Each row was made from one path, in order. Every step used is in the known rows, and no mark comes twice. Write each row's path.
Known rows:
dagu, toreva, vitiv: [ 13  25  50  26 -12   2  13 -29  33   1  33  20   3 -38  -9 -33  -1 -34
 -13 -21   3  -7  21  -1 -12 -27   0   6 -25  15  -5   4  -5  29 -11   1
 -36 -21]
rozik, dagu: [ 12  -8  11   7 -24  28  14  -2  14   6  -1 -15  -2  -8  -8 -11   5 -27
   4 -15  -6  12  13  14 -15   3   8   3 -10  -9  -1   6   4   0  15   0
 -12 -18]
toreva, vitiv, fudor, ratud, rozik: [-26  -6  -1  13   8  35   0 -10  21   1  35 -17  14 -45 -29 -62  -7 -18
 -32 -24  -9   5   6   6  14 -25   0   4 -48  -2 -26   9  -4  35   8  11
 -37  -9]
vitiv, bavi, ratud: [  4   0   0  -3   3  19  -6  31  12   2  -5 -16  28 -28 -47 -14  -3 -40
   4 -38  -3  12  26   6 -28  -4  -8   0  -7  -1 -12   9   7  20   0   7
  24  14]
fudor, vitiv: [ 13  11   3   5 -10  25  14 -39  17  24  26  -8  10 -14  -3 -39   8  -1
  20 -15  11  11  24  21 -11  -3  11  14  11   0   9  18 -13   1 -30  -4
   7   0]
fudor, ratud: [-10   7  11   0  -7  12   4  14  10  -6   9 -39  33  45 -20 -34  -5 -37
 -15 -17  -9  23  19  16 -10  -6   4   4  -9  17 -13   0  -6  23  -5  -1
  -2   8]
dagu, toreva, vitiv, fudor, ratud, bavi: [  1  -1   9  26  -1  21   4   0  28  -4  21 -18 -13 -47 -28 -92 -10 -61
 -61 -26 -23 -18  10 -36   0  -6  -4   5 -41  17   5  -3 -13  53 -14  17
 -51   1]
toreva, dagu: [  8   1  52   8  -6  -1   6  -4  18   3  21   2   0 -21  -3 -10   6 -27
  -3 -21  -8  15  16  18  -8 -10   9   7   2  -6   1  10   9  13   8   4
 -25   7]
vitiv, toreva: [ 18  25   7  -5 -15  21   2 -11  34  -5   4  -1   4 -32   0 -17  -6  -9
  -9 -22  -6   5  21  -5 -12  -5   2  -3 -15  16   1 -28   2   8   2  10
   8  20]
bavi, ratud, rozik, dagu: [ -2 -17  12  -7 -29  11   9 -15   8   6  -6   3   5 -27 -27  -2   1 -26
   6 -29  -1  15  12  12  -6  -6   9 -15 -59 -21 -37  14  17 -11  49   3
 -12 -28]
ratud, bavi, vitiv, toreva, dagu, donabi: [  30   19  -16   17  -11   -9    2  -30   42    8  -17   -3  -19 -103
   10  -31   -5  -49   -2  -17  -12  -12    6  -16    0   -7   13   12
   17   -1   31    2    6    1  -21   23  -56    7]
toreva, vitiv, bavi, ratud, rozik: [  2   5  10   9  12  13  -7 -20  20  14  11  11  24 -86 -43 -35  -7 -33
   2 -37   8   3  17   4  -6 -29  -3  -3 -36 -11 -37  17   9  17   9   3
  -8 -31]
vitiv, bavi, ratud, rozik, pape: [ 10 -18  20   7  -1  47 -12  11  -4  -6 -11   6  15 -28 -34   2   3 -43
  16 -36  -7   4  15   0  -3 -27 -19  -1 -31   2 -23  -8  31   4  11  16
   9  14]
bavi, vitiv, toreva, dagu, donabi: [ 15  22  -1  19 -16  -1   6 -23  51  -4  -3   3   1 -81  -1   6  -1 -31
  10 -18  -8   4  14  14  -7 -22   7  12   4  -4  17  13   3   5 -15  16
 -43  12]
bavi, ratud: [  2   2  13  -9 -11   1   3   8  12   4  12 -16  25  19 -30 -16   4 -21
   1 -29   5  18  24  14 -18  -4  11  -3 -13   1 -17   2   0  14   9   3
  13   3]
fudor, vitiv, donabi: [  7   2   2  16  -4   6  12 -22  14  15   5 -19   9 -27 -16 -23   0  -8
  22 -16  27  -4  28  24 -22 -18   7  12  14  -9   8  10  -8  -5 -42  11
   0  24]
toreva, vitiv: [ 12  18  21  17   0  16   7 -24  25  14  34  -8  12 -26  -2 -45   3 -14
  -1 -18  11   4  17  13  -5 -20  12   9   2   3  -6  -1 -10  20 -16  -2
 -20 -30]
vitiv, fudor: [ -9 -10 -11   1   5  41   4  24  14  -2  26 -16  -1 -21 -17 -31   2  -1
 -14 -25  -5  -6  13   9  -8   4   2  13   6  -5  14  -4   2  23   1  19
  -4  34]
rozik, ratud, bavi, vitiv, fudor, dagu: [-14 -21 -32  24   7  21  13   2  32  48   3 -30  -8 -12   4 -50  -3 -25
 -10 -23 -13 -19   4  15  16   9  11   4  39 -23  37  27 -17  43 -26  26
 -34  10]
ratud, rozik: [ -6   9  17  -6   0   6   4 -34   3   5  18   7  12 -25   4 -18 -10  -1
   4 -20   8  -4  11  15   3 -14   8   1 -18  -2 -14   0  19  -6  18   8
 -20   1]
dagu, toreva, vitiv, fudor, ratud, rozik: [-24   0  25  21  -3  25   7 -17  30 -14  32  11   5 -62 -38 -51 -13 -34
 -47 -28 -15 -12   9  -7   6 -33 -12  -1 -78   9 -28  12   3  45  13  16
 -55  -1]
toreva, vitiv, rozik, ratud: [  9  25   4  35   7 -14  17   8  -1  31  19 -19  20 -39  -6 -25  16 -15
   7 -25   5  19  21  20  14 -31   5   0  17 -14 -28  37 -23  19  14  -3
 -31  -7]
fudor, ratud, bavi, vitiv, toreva: [ 22  22  -1  -2 -17   9   6 -43  38  17 -14 -40   4 -38   0 -62  -9 -53
 -30 -20 -19   3  19 -16   2 -14   3   1  -7  26  14 -10  -7  16 -20  12
 -12  -4]
ratud, bavi, vitiv, fudor: [ 10  -9 -16   5   6  28   9 -30  17  28  18 -29 -20 -61   0 -63   3 -21
 -17 -25  -6 -29  10  -2   3   2   8  21  40  -4  39   6  11  16 -17  25
 -23  10]
bavi, ratud, rozik: [ -8   2  17 -13  -7  -6   1 -20   4   5  13   7  23 -12 -22 -11  -6 -11
   4 -30   8   9  16  12  -4 -14   8  -9 -41  -7 -35   5  14  -1  31   6
  -1   0]
vitiv, bavi: [  6   7   0   6  13  30  -3  16  10   4   0 -17  17 -41 -20 -20  -8 -29
   2 -27  -5   0  19   7 -21  -2  -8  11  18   6   6   3   7  16 -12   7
   4  16]
fudor, dagu, toreva, vitiv, rozik, ratud: [ -9  18  21  41 -11 -28  26   0  35  27  11  10  14 -10  -6 -18   2 -33
   0 -24  -7   9  17  30  14 -21   3 -18 -12  -7 -22  34 -29  48   7  -5
 -52 -12]
fudor, dagu, toreva, vitiv, rozik: [ -1  14  31  22 -21 -26  20 -28  48  19  17   8   8 -11  -1 -40   1 -32
  -2 -20  -2   6  15  39   7 -15   8 -15  -5  11 -14   7 -14  39   4 -13
 -45 -24]
vitiv, toreva, dagu: [ 22  14  41   4 -17   7   5 -13  40  -5   8  13 -13 -56  -2  -9   0 -25
 -15 -25 -17  16  19  -2  -7 -10   2  -2 -25   5   2 -15   8  14  16   9
 -15  21]
rozik, dagu, toreva: [ 12   1  36  18 -36  16  21  -6  23  -8  -4  10 -11 -25 -14   0   0 -45
  -7 -20 -13  -2  17   2 -21  -2  -3  -3 -41   2   1  11   8   8  22   6
 -27 -10]

Which path is each row?
[ 18 -17  10  15  -7  59  -4 -22   1  14  -4  12  11 -44 -39 -18  13 -31
  32 -34   3   9  22   5  -4 -29 -20   5 -28  -6 -15  13  16  -6 -13   9
  23   7] => fudor, vitiv, bavi, ratud, rozik, pape
[ 10  19  11   2  -9 -10  23 -39  10  31  13 -27  17 -39   4 -17  16 -15
  20 -23   6  10  21  47   6 -26   8   9  45   2  -1  28   6   1  10   0
 -18  -4] => bavi, vitiv, rozik
[ 29  17  47   9 -22   4  14 -53  53  15  13   9 -12 -84   3  -4   9 -25
  -4 -23 -13   9  23  15  -3 -30   1   6  -4   1  12  11  12  14   5  10
 -23  -1] => bavi, vitiv, toreva, dagu
[ 26  25  -4   1 -23  30  12 -39  42  14  10   4  -5 -47  -2 -37   5   2
   8 -20   1   9  29   0 -10  -5   4   2 -17   8   5  -7 -13  -1 -23   3
  21  12] => fudor, vitiv, toreva
[ -3   7   1  19  -3  -9   0  26  16 -16   8  -5  11 -19 -10  -2  -3 -31
  10 -13  -3  10   6  17 -13  -3  14  14  12 -10   8  14   4   5  -8  10
 -48  22] => toreva, dagu, donabi
[ -5  -3   2  -9   8   9  -8  -1   5   4  -4   6  24 -55 -42 -12 -13 -31
   7 -38   0   2  18   6 -13 -13  -8  -5 -30 -10 -29  11  22   6  21   9
  10   5] => vitiv, bavi, ratud, rozik
[ 41  13  35   6 -14  -2  10 -64  43  25  -1   2 -31 -94  16 -42   2 -43
 -18 -25 -16  -5  16 -14   4 -13   7   6   7   5  28  -2  12   8  -2  16
 -34  -4] => ratud, bavi, vitiv, toreva, dagu
[  24    3   31   41  -16   34   13   -5   36    1   -4   17   -9 -100
  -29  -24   -2  -65   -9  -28  -13   -5   19   -8  -24  -18  -18    2
  -40    0   -2   24    3   26   -1    2  -34  -39] => rozik, dagu, toreva, vitiv, bavi
[-14  -3  -2  17   3  40   2  21  29  -3  35 -41  17 -12 -36 -67   2 -25
 -33 -23 -12  13  13   7   1 -18   1  11 -23   4  -9   6 -19  50 -13   7
 -23  -2] => toreva, vitiv, fudor, ratud
[  9  -4  47  21 -35  -2  17 -42  30   4   9  37  -4 -77 -35 -16   1 -48
  -9 -31   1   2  16  -6  -7 -32   0 -17 -97 -14 -43  21   7  12  43   1
 -40 -55] => bavi, ratud, rozik, dagu, toreva, vitiv
[ 10  11  -5  19  13   0   6  11 -14  24  -1 -22   3  -7   8 -39  -8 -31
 -10 -20  -3  -7  13 -22   1   4  10   2  24  -5   9   9  -9  10 -10  14
 -20  18] => rozik, ratud, bavi
[-15 -26  15  17  -6  68   6 -14   9   1  16 -25   7 -12 -20 -19  10 -28
 -10 -22 -18  -3   7  22  20 -43 -15  16 -24   9   0   7  24  19  -2  27
 -27  13] => bavi, vitiv, fudor, ratud, rozik, pape
[  9  16  43  38  -3 -16  11 -15  30  -7  13   9   5 -55 -22 -18 -10 -39
 -11 -20  21 -21  24   4 -22 -42  -3   3 -26   5  -5  -3  -1  24 -23  16
 -44   3] => dagu, toreva, vitiv, donabi
[  0   5  24  29  -3  32  11  -3  37  -5  40  13 -13 -62 -24 -46   1 -19
 -30 -28  -5 -19  17  -7  -9 -19  -8   9 -34   5   5   3  -4  46  -4  17
 -37   7] => dagu, toreva, vitiv, fudor
[  7  10  18  30   6  -2   5  -8  22   6  17 -20  16 -36 -15 -32  -3 -21
   2 -16  27  -8  22  17 -17 -32   9   9   7  -4  -5  -5  -4  14 -28  12
 -31  -5] => toreva, vitiv, donabi
[ -4  -3  25  22 -11   3   2   5  62   9   1  16  21 -26 -47 -32 -11 -62
  -8 -35  -8   4  23  15 -22 -12  -7 -14 -37   3 -14  13 -10  60 -19  -2
 -13 -29] => fudor, dagu, toreva, vitiv, bavi, ratud
[-17  -8  -6   6  -4  36  10   0  27  10  23 -48  19 -11 -29 -36   3 -28
 -21 -24 -15   5  18  29  -3 -18  -2  17   0   5   9  24  -2  37 -14  17
 -11  13] => bavi, vitiv, fudor, ratud
[ 37   1  17  14 -15  16  15 -39  -9  34  -3 -31 -11 -32  24 -39  27 -42
  19 -20  -4  -3  12  13  20 -22   2  15  57  16  23  -5  19  -8  -6  10
 -30  -2] => ratud, bavi, vitiv, rozik, pape
[ 35   5  22  17 -35 -18  33 -57  13  32 -18 -10 -27 -86   7 -32  10 -65
  -3 -25 -16 -12  14   2   0  -8   1  -3   6  -2  13  32  16  -5  30   4
 -52 -25] => ratud, bavi, vitiv, rozik, dagu, toreva
[-12 -10 -37   3 -27   1   2  15   6 -11 -20  -3  17 -29 -36   5  -9 -30
  20 -21   4   7   4   9  -8   0  15  -8 -48 -29 -31  20   8 -19  32   9
 -28 -15] => bavi, ratud, rozik, dagu, donabi
[ -8 -16  18  36 -28  42  16  19  41 -13  14 -14  -9 -47 -44 -45   2 -60
 -45 -25 -28   5  14  -5  -9 -17 -10   1 -77  -1 -10  20 -12  50  14   9
 -47 -21] => rozik, dagu, toreva, vitiv, fudor, ratud
[  8   7   3   3  -6   2  10 -36  11  25   3 -51  16   1  -4 -66  -4 -56
 -19 -16  -9   1  16   5   2 -10  10  12  22  18  14  10  -4  16 -26   7
 -22 -17] => fudor, ratud, bavi, vitiv
[ 13  12   1  25   9  -2  16 -29   0  43   4 -25   4 -38   9 -37   2 -34
  -1 -21   0 -11  17  -5   5 -16   9  12  43  -7  20  32  -8   9 -18  16
 -28  -2] => rozik, ratud, bavi, vitiv
[ 22  23  -8  34  12 -21  13  -4 -12  40   9 -27   3 -60   9 -65  10 -33
  -5 -24   1   4  13 -11  21 -16  12  -2  30 -10 -14  24 -21  15   6   0
 -44 -13] => toreva, vitiv, rozik, ratud, bavi
[ 12  16 -15  16   9 -23  12  14 -27  31  -9 -33   5 -29   6 -42   5 -31
  -3 -26  -7   4  13  -6  15   3   7  -5  38  -6  -4  20  -5   2  19   8
 -27  29] => vitiv, rozik, ratud, bavi
[  3   5  -2  -3  -2   4  -1  -1  -2   5  -3 -47  15  27  -5 -72 -11 -51
 -30 -16 -15   9  11 -12  -2   8  12   2   3  19   2 -12  -5  18 -13   4
 -17   2] => fudor, ratud, bavi
[ -3   7  40  25 -18  -2  14 -31  61  12  25  20   7   7   0 -37 -10 -32
  -8 -16  -1  -3  14  23  -7 -12   9  -7 -23   9  -1  -4 -18  49 -21  -5
 -39 -34] => fudor, dagu, toreva, vitiv
[ -1  -1 -39  18 -22  18   7  34  12 -12 -13 -21   6  -5 -11  -3  -4 -32
  19  -9  -1   6   5  13 -18  12  15   9  -1 -13   4   9  -6  -9  -4   8
 -31  -5] => rozik, dagu, donabi
[ -8 -14 -25  -1   5  34  -3  28   4   0   6 -51   0   1 -22 -79  -9 -41
 -45 -24 -24  -4   7 -17   3  18   4   7  -4   9  14 -12  -3  34  -7  19
 -17  30] => vitiv, fudor, ratud, bavi
[  10  -13    5   16   -8   25    1  -18   22   16   -8    8    6 -103
  -45  -26    0  -48    4  -35    0    9   14    0  -11  -23   -5   -8
  -57  -24  -39   30   12    9   28   -2  -20  -58] => toreva, vitiv, bavi, ratud, rozik, dagu
[-29 -10 -58  28   0  31  -3  36  56   1  20 -17  11   0 -15 -52 -11  -4
   3 -11   2 -10  -2  31   1  13  21   9  12 -16  15  -2 -29  47 -44  13
 -46  -4] => toreva, vitiv, fudor, dagu, donabi
[   4   -4   45   42  -20   -7   18  -42   28   -5   -4   28  -12 -105
  -20   -3  -13  -43   -7  -20   13  -25   13    0  -10  -42   -5   -9
  -70  -14  -24   12   16    0   18   17  -68  -30] => ratud, rozik, dagu, toreva, vitiv, donabi
[ 21   7  46  34 -31  17  22 -28  37   4  14  19 -13 -53 -12 -23   6 -50
 -12 -18  -4   1  17  -2 -15 -22   1   0 -45   0  -8  14  -5  21   9  -1
 -43 -48] => rozik, dagu, toreva, vitiv
[  0   5  28  32  -3  15   5 -13  61   9   6  18  10 -37 -20 -36 -16 -53
  -8 -24  -9  -9  16  18 -14 -10  -8  -4 -13  11   5   7 -10  56 -33   1
 -31 -27] => fudor, dagu, toreva, vitiv, bavi
[  7 -14  20  36 -24  44  19   1  41  -1  21  14 -30 -82 -27 -33   7 -36
 -28 -27 -14 -11  13  -8  -9 -12  -7   4 -53 -11   3  15  -3  33  16  14
 -45 -22] => rozik, dagu, toreva, vitiv, fudor
[ -9 -17   3  12 -12  13  16 -33  53  26   8  -3 -24 -35   1 -54 -12 -38
 -25 -24 -18 -35   5   8   2  13   4   3  11   2  46   4   3  47 -23  23
 -43   4] => ratud, bavi, vitiv, fudor, dagu, toreva
[ 24   0  -6   8 -36  16  30 -29   7  34  -2 -21  -8 -44  -5 -32  25 -16
  29 -19  -1  27  20  35   0   4   9   3   6 -18  -9  37 -11 -17  17 -15
  -6 -15] => fudor, vitiv, rozik, dagu
[ 18  -6  -6   7 -31  -9  25 -28   2  36 -25 -63   2 -37  -6 -59  13 -68
  -7 -19 -22  19  12  18  11  -6   9   0  15  -2   0  35  -1   1  20  -4
 -38 -34] => fudor, ratud, bavi, vitiv, rozik, dagu
